What can hang from each mark
k72: k476
k153: k701
k673: k20 k670
k558: k632
k20: k153 k476 k632 k673
k476: k20
k952: k670
k701: k20 k670
k304: k632 k670
k632: k701 k952
k670: k304 k701

Every row comes from one small tree of marks. The marks that hang from a mark follow it in brackets, in the order of their numbers. Every link used is in the known rows. Which tree was each row made from?
Known rows
k670[k304 k701]: [-36  11 -26 -53 -33   5  19   9  -6  10 -14 -38  -2   2 -15   9  22 -23
 -26  10 -39   9  16 -26 -58 -14  -6 -14 -21  23]
k558[k632]: [ 10 -20 -21 -13   1   1 -21   1  -3  17 -13 -12  -7  -3   5 -10 -16   3
   4 -19 -12  12  -3 -12 -11  -4   2   1  -3 -24]
k476[k20[k153 k632[k952] k673]]: [  7  47  28 -39  29  10  58  20 -42  58 -56 -60   6 -17   1 -37 -51  33
 -12 -16  35  16 -59 -43 -17  36  14 -69  17  81]
k701[k20[k153 k632 k673] k670]: [ -22   56   77   11  -13   17   59   26  -35   14  -53  -22   -9   -5
   35   22  -72   30    9  -22   -4   37   -1    9   18   33   50 -116
   37  115]
k304[k632[k701[k20 k670] k952]]: [-43  56  65  55  12  18  12  12  -5  38 -51  12 -26  39  -8  23 -97 -22
  24  10 -23  44 -20  53  17 -25  -8 -12  45  34]
k701[k20[k673] k670]: [-27  12  53  22 -13  20  14  22 -13  13 -37  15 -13  17  13  19 -70 -12
   8   1 -28  22  30  31  24 -15  33 -58  61  63]
k673[k20[k476] k670]: [ 11 -18  10  57  15  -1 -56  54 -18  27  17 -22 -21 -45  -1  18 -68  29
  26  -6  19 -46  -4 -52  17  55   8  49  -9   4]
k20[k153[k701] k476 k632[k952]]: [ 31  24  41   0  -8  47  55   9 -48  28 -31 -74  -9 -35  16   4 -45  40
  -4  -6  38  18 -42 -72 -53  81 -11 -57   0  47]
k632[k952]: [  5  11   3  -1   0  12   0   1  -4  36 -21  -7  13   0 -13 -18 -20  -5
   3  12  27  11 -23   1  -6  -7 -19   5   5   4]
k670[k701[k20[k632]]]: [-19  20  27 -34 -13 -25  37 -12  -8   9 -31 -45 -28 -23  47  37 -23  30
   9 -15 -21  17   8 -50 -14  16  27 -90 -21  73]
k476[k20[k153 k673]]: [-14  24  17 -32  28  29  37  35 -26  33 -35 -37   7  -8 -23 -19  -5   2
 -25 -22  -1 -11 -31 -12 -16  18  35 -23  48  54]
k153[k701[k20 k670]]: [-64   9  45  47 -21  33  17  26  14   0 -44   7 -39  23  17  31 -31 -12
   4  14 -36  24  40  38  25  -4  43 -53  37  41]
k952[k670[k304 k701]]: [-43   7  -9 -55   1   9   5  32  -1  -1 -23 -51   3   0  -5   2  25 -21
 -30  22 -47  13  36 -30 -38 -11  -9 -15 -19  49]
k670[k701]: [-20  11 -19 -21 -26  -5   7  11  -2  21  -5 -27   8 -17  12  11  13  -9
   3  -4 -24  -6  13 -34 -30  -9   5  -6   2  15]
k304[k632]: [ -4   1  13  -1   2  -8   8  21  -2  -8  10   3 -12  -4  -6   2 -30 -15
  -7 -13 -16  -1   0  -1 -11  -6   0  13  -1 -18]
k632[k701[k20 k670[k304]] k952]: [-54  62  45  24   3  38  16  -9  -7  33 -73  -1 -27  58 -33  21 -60 -20
  -3  35 -24  61 -16  58   1 -25 -20 -37  22  59]
k153[k701]: [-12 -10  -7   9  -8  11  13   8   8  -4  -2 -11  -5  -8  13  -8  12   1
  -6  12  -6  -2   4  -9  -6  15   7  -6   3  -1]
k673[k20[k153 k632]]: [ -3  27  26  11   6 -35  19   8 -27  25   0 -57  13 -48  43 -20 -11  61
  35 -28  44   0 -48 -33  22  52  43 -27 -24  57]
k701[k20[k632 k673[k670]]]: [ 18  21  24   3  24 -23  13  33 -14  10 -27 -11 -33 -30  28  13 -84  44
  -5  -7  -1  -6  -2 -32  41  51  19 -82 -25  86]
k476[k20]: [-31  -1   9  -9  24   5   4  10   8  11 -24 -13 -29  16 -17   0   0  -5
 -13  -5 -12  -8   4  -5  -4  -9  17  -7  13  10]
k72[k476[k20[k153 k632 k673]]]: [ 22  30  22 -38  26  18  36   9 -40  27 -38 -68  -2 -13  -1 -23 -29  52
  -9 -33 -15  17 -37 -19 -35  35  19 -61   7  87]
k632[k701[k20[k153 k673] k670]]: [-25  72  57  32  13  40  42  15 -35  32 -57  -5   3  20   2  23 -49   6
  11  -8 -25  32 -31  53  22  15  29 -44  74  96]
k632[k952[k670]]: [ -4   8  15   0  41  20 -14  25  -5  29 -27 -22  19  -5  -2 -25 -13  -6
  -1  31  19  13  -4  -1  13 -10 -25   3   7  31]
k673[k20[k632] k670[k701]]: [-24  22 -21  26 -17 -67 -26  44  -3  36   9 -53  -8 -67  51  -2 -46  55
  41  -8   8 -34  -1 -73  30  42  26 -16 -58  55]
k701[k20 k670]: [-54  20  58  38 -16  25   5  14   9   5 -44  19 -30  29   9  38 -41 -13
  12   3 -28  27  32  48  30 -19  34 -48  38  43]
k632[k701[k20[k153] k670]]: [-50  80  60  51   9  40  29  10 -12  22 -57  -3 -14  33  -3  43 -19  -2
  14  -9 -22  38 -26  66  28   8  29 -35  56  77]
k72[k476[k20[k673]]]: [ 17 -16   1 -24  27  22 -11   7 -16  25 -24 -28  -5   5 -32 -23 -28  12
 -12  -6 -40   0  -9   1 -31 -10  -3  -5  29  31]
k476[k20[k632[k701 k952] k673]]: [ 24  37  16 -13  44 -26  36 -24 -37  44 -34 -41 -18   2  15 -38 -78  44
   9   9  11  11 -66 -47 -10  24 -32 -46   4  70]
k952[k670[k304]]: [-23  -4  12 -32  29  18  -3  23  -6 -18 -14 -26  -2  13 -16 -11  13 -14
 -35  29 -23  19  27   5 -12  -2 -14  -9 -19  38]
k304[k670[k701]]: [-13   7 -23 -12 -25  15  11  19  -3  12  -1 -20   2 -33  18  19  -1   9
  -2  -5 -19 -18  23 -30 -32   6   7 -21   7  -8]
k20[k632]: [ 17  12  16  -2  -4 -31  21 -19  -9 -12   4 -20 -16 -11  35  -2 -23  36
   9  -9  10  11  -4 -34   5  25   0 -55 -36  30]
k476[k20[k673[k670[k304]]]]: [-30  11 -19 -29  27  12  -2  62  -4  15 -30 -17 -35   9 -48 -12 -42  -9
 -45   9 -29 -20   6 -16 -10  13   3 -16  -9  42]
k673[k20 k670]: [-17   3 -18  52  15 -29 -54  55   9  29  12  -8   1 -37   5 -11 -33  25
  28   3  23 -40 -10  -8  53  26  22  41 -24   9]
k20[k476]: [ 26 -22  24   6  -4  31  -3   1 -29  -5   4 -16 -21  -8  -8  30 -34   6
  -2  -9  -4  -6   3 -43 -38  29 -17   5  13  -4]

Write each row's tree
[ 10   7  11  11   7  24  11  27  -4  21  -3   4   0 -20 -15 -13 -62  -4
  -5  -4  11   1 -12  -3 -22  -2 -15   5  14 -41]  k304[k632[k952] k670]
[-63  25  21  17 -38  33  27  48   4  14 -36  -6 -22  34 -24 -15 -66 -50
 -22  27 -32  41  21  27 -34 -22 -10 -17   7  -1]  k153[k701[k670[k304[k632[k952]]]]]
[ -2  15  21   1  77  18 -26  -2  -9  52 -63 -34 -10   7   2  -7 -43  15
   8  14 -11  46 -36   9  16  -4 -24  -6  25  42]  k558[k632[k701[k20] k952[k670]]]
[-29   0 -28 -69   8  21 -18  34  -6  51 -55 -71  10  -6  -8 -24  -9 -21
 -23  20 -29  39  11 -42 -56 -22 -26 -10 -10  22]  k558[k632[k952[k670[k304 k701]]]]
[ 26   7  52  20   3  -3  16   9 -56  18   6 -72  -6 -58  32   9 -44  64
  32 -37  39  -8 -44 -73 -14  81  32 -19  -9  53]  k673[k20[k153 k476 k632]]
[ -8  26  23 -23  -9   7  41   0 -11  44 -48 -48 -18 -37  37  23 -56  38
   4  -6   6  17  -4 -46 -24  21   8 -98 -11  53]  k304[k670[k701[k20[k632[k952]]]]]
[ -8   2  -2  15  20  16   8  58   1  18 -29  -4 -22 -26   3   8 -51  12
 -18  12 -17 -20   5  -8  26  42  25 -37  11  57]  k153[k701[k20[k673[k670]]]]
[ -8   5 -26 -32  28  31 -25  51  -5  21 -34 -29 -26  11 -69 -17 -46   1
 -44   6 -56  -2   4   8 -29   3 -17  -5 -13  45]  k72[k476[k20[k673[k670[k304]]]]]
[-21  58  20  61  -7  17  -3  -6  -7  38 -33   9   4  35   1  -4 -55  -7
  27  26  -3  30 -24  41  14 -18 -33   5  33  24]  k632[k701[k670] k952]
[-45  25  43  15 -45  89  42  42 -31  -9 -37 -41 -28  20 -24  36 -26 -21
 -29   6 -30  28  21  -4 -62  40  16 -36  30  34]  k20[k153[k701[k670[k304]]] k476]
[-14  33  56  12  77  11   3  13 -11  29 -41 -20 -12   7  -7   2 -61  -8
   0  17 -16  30 -36  18  17  -8 -23   3  20  54]  k304[k632[k701[k20] k952[k670]]]
[-57  42  21  43 -39  49  33  48  -1  10 -30 -12   3   8   9   5   4  -9
   2   2 -12  18   9  33   5  18  43 -28  38  34]  k20[k153[k701[k670]]]
[ -5  34  26 -21  25  23  24  -2 -17  20 -36 -65 -13  -3  -6  -6  -4  45
  -8 -36 -14  25 -31  -5 -25  28  18 -51 -14  65]  k72[k476[k20[k153 k632]]]
[-30  15   1  -9  23  60  18  29  -1  28 -44 -54  -7   2 -34  -9  31  10
 -19 -14 -32  13 -24  18 -35  19  25  -6  23  37]  k72[k476[k20[k153[k701]]]]
[   5   18   65   88  -14  -24  -12  -17  -51    3   15  -35  -40   -9
   55   23 -105   59   68   -1   -3    2  -19  -44   10   50   -4  -13
    1   52]  k673[k20[k476 k632[k701[k670]]]]
[ 11  18   8   0  43  12 -12 -29 -10  63 -61 -21 -15  15  -9   3 -49  12
  15  -3  -3  42 -56   9   0  -5 -21  -5  22  13]  k558[k632[k701[k20] k952]]
[ 35 -26  42  25  -1 -34 -12 -11 -44   2  26 -53 -28 -43  44   5 -72  66
  43 -14  23 -15 -18 -86  -9  63   8 -15 -24  30]  k673[k20[k476 k632]]
[ 26 -42  45 -12   8  47  30  11 -41   3 -24 -30 -33 -23   5  27 -62  11
 -13   0 -24  -8   2 -53 -40  53  14 -41  47  45]  k153[k701[k20[k476 k673]]]
[-21  26  12 -12  30  53   5  18  -5  35 -42 -45  -2   9 -44  -3  23  11
 -14 -29 -24  17 -28  26 -26   1  21   1  22  36]  k72[k476[k20[k153]]]
[-32  22  50 -16  66   9  13  11 -10 -19 -27 -24 -37  31 -21  20 -30 -14
 -29  14 -60  37 -10  26  -6  -3 -15 -11  -4  53]  k952[k670[k304[k632[k701[k20]]]]]
[-51  12   6 -62 -15  13  25   4   1  13 -47 -38 -23   7 -22  35  10 -23
 -31   2 -50  26  21 -13 -43 -17  17 -45  -9  51]  k670[k304 k701[k20]]
[-22  42  -6  -5  40  30  14  82 -12  44 -36 -27  -6 -17 -33  -6 -25   6
 -30 -21   3 -28 -22 -12  15  35  35 -14  29  56]  k476[k20[k153 k673[k670]]]
[ 25  -4  60  30  39  44  17  -2 -39 -11  -1  -9 -59 -10 -10  63 -90  20
  -4 -21 -36  -3 -18 -22 -39  41 -12  -7  35 -10]  k304[k632[k701[k20[k476]]] k670]
[-34  66  39  37 -35  33  56  32 -12  32 -52 -40   0  -4  33 -11 -42  19
  12   6  23  39 -14   1   5  35  22 -78  11  62]  k20[k153[k701[k670]] k632[k952]]
[ 21  16 -22   6  25   6 -18 -26 -12  53 -33 -20   4   6  -9 -30 -40  13
  18   5   9  32 -58  -4 -10  -3 -43  24  10 -16]  k558[k632[k701 k952]]
[ 30 -14  34   7  36  31 -17 -29 -37  20 -34 -27 -52   6  -5  48 -63  25
  12 -22 -31  23 -32 -33 -33  30 -16  -4  30   9]  k558[k632[k701[k20[k476]]]]
[-72  52  47  28 -14  26  58  40  -4  10 -51 -47 -44  11  32   6 -21  20
  -4 -11 -14  23   9  -5   4  32  59 -92  17  71]  k476[k20[k153[k701[k670]] k632]]
[  1  11  19  51  17  28 -32  70 -31  39  -1 -46  -4 -54 -17  20 -45  34
  19 -23  35 -39 -31 -40  13  75  29  43   5  29]  k673[k20[k153 k476] k670]
[-22  34  36 -18  68  29   7  -5 -14  27 -62 -36 -11  31 -29   2 -23  -8
 -22  41 -16  48 -29  29   2  -6 -38 -17   1  74]  k632[k701[k20] k952[k670[k304]]]
[ 36   5  13 -27  24   0  11  -9 -31  50 -38 -53  -5  -7  -6 -43 -77  42
   2  -2  -5  25 -33 -34 -32   9 -26 -53  -2  67]  k72[k476[k20[k632[k952] k673]]]
[-12  33  27 -32 -12 -16  32  -9 -10  50 -54 -53 -12 -23  31  20 -43  24
  11  -4   2  27 -15 -50 -16   8   4 -82 -18  77]  k670[k701[k20[k632[k952]]]]
[-26  -3  23 -33  31   9   6  39  -3 -28  -2 -21 -17  13 -20 -10 -17 -27
 -38  11 -43  16  24   0 -23 -10 -13   2 -22  17]  k952[k670[k304[k632]]]
[-54  36  30   7 -31  25  13  37   1  18 -34   3 -16  39 -37  -7 -75 -51
 -12  16 -25  45  14  34 -25 -39 -17 -11   7   1]  k701[k670[k304[k632[k952]]]]
